Every row comes from one small tree of marks. Brackets hold a mark, then the marks that hang from it, in alphabetical order. Every link used is in the known rows. Which tree was each row made from?
Known rows:
{buzur {riti lefav}}: [ -7.9  14.0  20.9 -14.8   4.3 -15.3  35.1  14.3  -0.8  -0.8  14.9  -7.3
 -18.4  16.0  24.3   3.3  -7.3  14.4   2.8  23.7]
{riti buzur {lefav {peko bovunur mugo}}}: [  1.5  -0.1   4.7  -7.9  21.9 -12.6  41.7  -4.9  12.6  -6.9  -7.8   8.8
 -15.5   1.1   0.1   0.3   7.9  -1.7   5.4   1.2]
{fefak {bovunur peko}}: [ -1.0   3.5 -10.3  -1.7 -18.4 -14.3  10.3   6.8  -2.0 -11.7 -27.6  12.5
  -7.5 -10.7  24.2  13.4  12.3   7.0   7.0   6.2]
{peko mugo}: [  4.1  -5.6  -2.6  -0.8  -9.5 -13.6  -5.3  -6.7   8.7  -1.1  -3.5   5.2
   1.4  -1.0  16.9 -27.8  -0.7  -9.5   6.3   0.9]
{riti buzur lefav}: [-16.6  22.9  12.1 -12.3   7.0  17.8  32.6   7.7   7.2  -8.5   2.0   1.2
 -23.2  -3.1   3.5  16.8  -2.5   6.5  -6.5  -4.3]
{lefav peko}: [ 9.4 -8.9 -8.0  1.6 23.3 -0.1  4.9  6.5 -6.8 -9.0 -6.8 -4.4 14.2  2.4
 -8.6 13.8  6.8  5.5  4.2 -2.8]
{mugo peko}: [ -3.6   0.2   0.0  13.9 -12.0   9.2  -5.2   1.1  -1.6 -17.6  -9.7   6.7
   9.9  -6.2  -5.2  22.0  -4.1  -3.1   1.7 -17.4]
{lefav {peko bovunur buzur mugo}}: [ 30.8 -35.7  -3.6  -6.6  26.5 -16.4  16.3 -17.7  -3.8 -10.0  -1.9   6.3
   7.4  17.4   3.2 -26.4  16.6  -0.1   7.8   6.9]
{riti buzur {lefav {peko mugo}}}: [ -2.4   9.7   2.2 -11.2  19.2   6.1  30.6   7.1  10.6 -17.5  -9.2   1.8
  -5.9  -1.6   9.8   2.9   3.8   3.4   4.5  -8.5]
{bovunur fefak {peko lefav}}: [  3.4   4.8   3.8   8.2 -24.5  -7.9  23.2   7.2 -23.2 -39.4 -32.0  21.7
   4.7  -6.0 -10.2  15.5  24.7  -9.9  -7.7  -7.5]
{fefak {bovunur {peko lefav mugo}}}: [  6.9  -0.8  -5.0 -12.6 -19.9 -26.4   1.7  -7.8  12.7 -35.4 -34.7  25.9
   2.4  -5.3  36.6  -8.3  23.8 -25.7  14.6   3.1]
{riti {lefav {peko mugo}}}: [  7.3  -3.9  -8.9  -9.9  21.2 -12.7  18.1   5.9   8.1  -3.0   1.2  -4.3
   8.0   2.1  10.1  -0.7   2.5  -2.1   5.2   5.8]
{mugo {peko {bovunur fefak} buzur}}: [  9.4 -22.0   4.0  11.5  -7.7  -4.9  25.7  -1.5 -29.1 -27.2  -7.8  22.2
  10.4   0.4 -13.0   6.4   7.0   8.1 -12.4   2.0]
{riti {lefav {peko bovunur}}}: [  6.8  -7.4  -3.4  -8.2  32.6 -17.3  35.5   2.3   2.4   9.3   5.5  -3.4
  -3.5   5.5 -16.7  24.1   5.0   3.6   1.5  14.7]
{fefak bovunur}: [ -5.7   0.4 -11.8 -15.6   5.7 -16.6  -2.9   6.7   6.8  -2.9  -5.1  10.0
   4.4  -6.5  25.2   2.7   3.5   2.1   5.7  19.1]
{buzur riti}: [ -1.5   4.4  17.9  -2.8  -2.8 -15.6  14.9   7.7  -6.0  -7.7   3.2  -2.6
  -7.3  15.3  21.0 -11.5  -2.9  10.7   6.9  12.8]
{buzur {riti {lefav peko}}}: [  1.0   6.7  12.9 -13.7  26.8 -14.1  40.0  20.2  -8.2  -9.5   8.4 -12.3
  -2.5  17.9  15.1  16.2  -0.5  20.2   6.8  17.8]
{riti {lefav peko}}: [  3.4   3.0  -7.2 -10.4  30.6   1.1  24.8  13.1  -1.7  -1.5   5.2 -10.3
   6.7   3.6  -5.3  27.7   2.1   6.8  -0.6   4.1]
{mugo {peko bovunur {buzur riti} lefav}}: [ 16.2 -17.5  32.2  -9.5   6.2  -6.9  24.9 -17.1  -8.5 -47.3  -0.6  18.3
   2.7  29.5   7.5   4.0  16.5 -13.3   6.2   2.2]
{peko bovunur buzur}: [ 16.4 -22.6   7.2  -7.8  13.1  -2.1  17.6 -18.0  -7.1  -0.5   9.1   5.1
  -8.5  15.5  -3.1 -12.1   8.5   2.6  -2.8   9.2]

Write each row's tree:
[ 16.1  -5.2  27.9 -24.6  16.0   0.9  18.0  -7.1 -13.2 -40.3   9.4   5.9
   1.3  32.8  23.5 -14.6  16.6  -4.3   4.2   9.0]  {peko {buzur riti} lefav}
[ 24.2 -29.4  -4.5   0.8  27.5 -13.6  34.7   2.8 -33.3 -17.5  -4.6  12.3
  15.5   9.4 -17.2  -1.9  18.1  17.9  -9.4  14.3]  {lefav {peko {bovunur fefak} buzur}}
[ 25.4 -25.9  16.7 -10.1  31.5 -18.2  36.0  -4.1 -20.2 -14.6   6.5  -1.2
  -2.3  32.9   9.7 -11.0  12.9  20.9   7.7  19.5]  {lefav {peko bovunur {buzur riti}}}
[ 14.3  -2.6  18.9 -27.7  -4.9 -13.4  28.7  -0.5 -14.3 -52.0 -19.2  16.8
  -6.9  23.9  48.9  -1.2  28.3   1.5  11.1  16.8]  {fefak {bovunur {peko {buzur riti} lefav}}}
[ 13.3  -8.6   3.5   8.2 -22.2   7.5  31.8   8.0 -37.6 -28.6 -20.8  11.0
  -3.6   0.8   3.0  -0.6  17.6  22.4 -12.9  -4.3]  {bovunur fefak {peko buzur}}
[ 16.3 -11.9  19.8   5.0 -36.4 -22.8  40.8   8.9 -34.7 -37.3 -20.7  14.2
  -8.0  15.6  39.6 -39.2  14.7  22.9   0.6   9.9]  {bovunur fefak {peko {buzur riti} mugo}}
[ 24.5 -25.9  10.6 -18.1  10.6 -15.6   8.3 -32.5   6.6 -24.3   1.6  18.5
   1.6  20.5   7.4 -34.2  21.8 -30.6   4.8   6.6]  {peko bovunur buzur lefav mugo}
[ 21.8 -26.0   6.0 -11.8   3.3 -26.5  22.2 -18.3 -13.8 -32.2  -4.6  31.2
  11.1  11.2   2.6 -38.1  25.3 -22.3  -6.0  15.3]  {peko {bovunur fefak} buzur lefav mugo}
[ 11.8  -4.6  21.9   4.4 -27.1  -8.8  46.1  16.1 -44.3 -35.9 -17.2   8.4
 -11.4  15.9  23.4 -11.1  14.0  32.4  -5.9   8.9]  {bovunur fefak {peko {buzur riti}}}
[ 14.0 -24.7 -11.2  10.1   7.5 -42.4  24.3   2.9 -14.7  -8.0 -16.0  19.3
  16.9  -4.4  -7.5 -20.2  12.2  -0.5   1.3  15.1]  {lefav {peko {bovunur fefak} mugo}}
[  4.4  -8.4  28.9 -12.3   3.3  -9.0  48.2  -3.2  -9.1 -19.6  14.3   4.1
 -15.3  24.8  16.3  12.0  -2.2  12.7   1.1  15.4]  {mugo {peko bovunur {buzur {riti lefav}}}}
[ 15.8  -2.4  26.8  -5.1 -18.3  -8.5  43.0   7.5 -40.2 -57.6 -20.5  19.5
  -1.7  21.5  18.7  -5.9  27.7  10.2  -4.8   4.6]  {bovunur fefak {peko {buzur riti} lefav}}
[  2.5  -3.6 -11.3  -2.8 -27.8 -27.8   3.9  -0.2   8.5 -12.7 -32.2  16.0
  -5.8 -10.9  40.9 -15.7  11.4  -3.0  13.4   7.6]  {fefak {bovunur {peko mugo}}}
[ 12.6 -10.8  26.4 -23.8   7.2 -31.2  47.1 -10.9   0.3  -2.9  20.3   2.0
 -23.5  31.1  38.4 -39.0   1.8   6.3   5.2  34.2]  {peko bovunur {buzur {riti lefav}} mugo}
[  4.1   2.8  24.7 -26.5  13.6   0.6  40.6   7.2 -12.4 -13.1  24.3  -9.5
 -15.3  28.9  30.3  -6.8  -1.0  22.0  -1.7  21.5]  {peko {buzur {riti lefav}}}
[ 17.5 -20.3  14.1  -5.8   7.3   7.3  11.4 -24.9  -2.3 -39.4  -3.9  21.1
  10.8  14.4 -13.0  16.0  18.7 -25.9   0.4 -10.7]  {mugo {peko bovunur buzur lefav}}
[  0.5  -9.3   6.0  11.8 -10.3 -19.8  18.9  -3.3 -14.5 -38.7 -19.1  34.7
  18.3  -6.5 -24.7  21.6  14.7 -23.5  -6.2  -0.5]  {mugo {peko {bovunur fefak} lefav}}
[ 27.3 -36.0  -7.1  -0.5  18.1 -26.7  28.7  -3.9 -25.3 -18.3  -8.6  17.1
  16.5   8.5  -1.1 -29.9  18.6   8.3  -3.1  14.5]  {lefav {peko {bovunur fefak} buzur mugo}}
[ 22.9  -8.6  28.0 -13.3 -20.1 -10.3  25.2 -13.9  -9.5 -50.7 -18.2  11.5
  -9.3  28.1  38.6 -29.5  26.0  -9.3  12.1  -1.6]  {bovunur {peko {buzur riti} lefav mugo}}
[ 21.3 -15.4  14.2 -11.4  28.4   0.2  24.5   8.5 -24.1 -27.7   5.6  -8.0
   7.1  30.2  19.5  -6.5  11.0  25.4   6.8   8.7]  {lefav {peko {buzur riti}}}
[ 14.6 -14.1  -6.6 -13.8 -18.4 -11.7   9.3  -6.2  -2.8 -23.3 -23.1  14.1
  -5.4   0.8  47.9 -24.0  17.2   5.1   9.4   6.6]  {fefak {bovunur {peko buzur mugo}}}
[  8.1 -14.5   2.5  -1.5  -6.2 -43.1  16.2 -11.8  -1.9 -21.1 -11.9  33.5
  10.1  -0.9  -4.0 -28.7  17.4 -28.4  -1.8  16.7]  {peko {bovunur fefak} lefav mugo}
[  7.9  -7.2  28.1 -25.0  16.2 -16.7  52.2  -3.4  -8.1  -2.3  23.8  -2.2
 -25.7  31.0  21.2 -10.2   1.1  15.8  -1.5  31.3]  {peko bovunur {buzur {riti lefav}}}
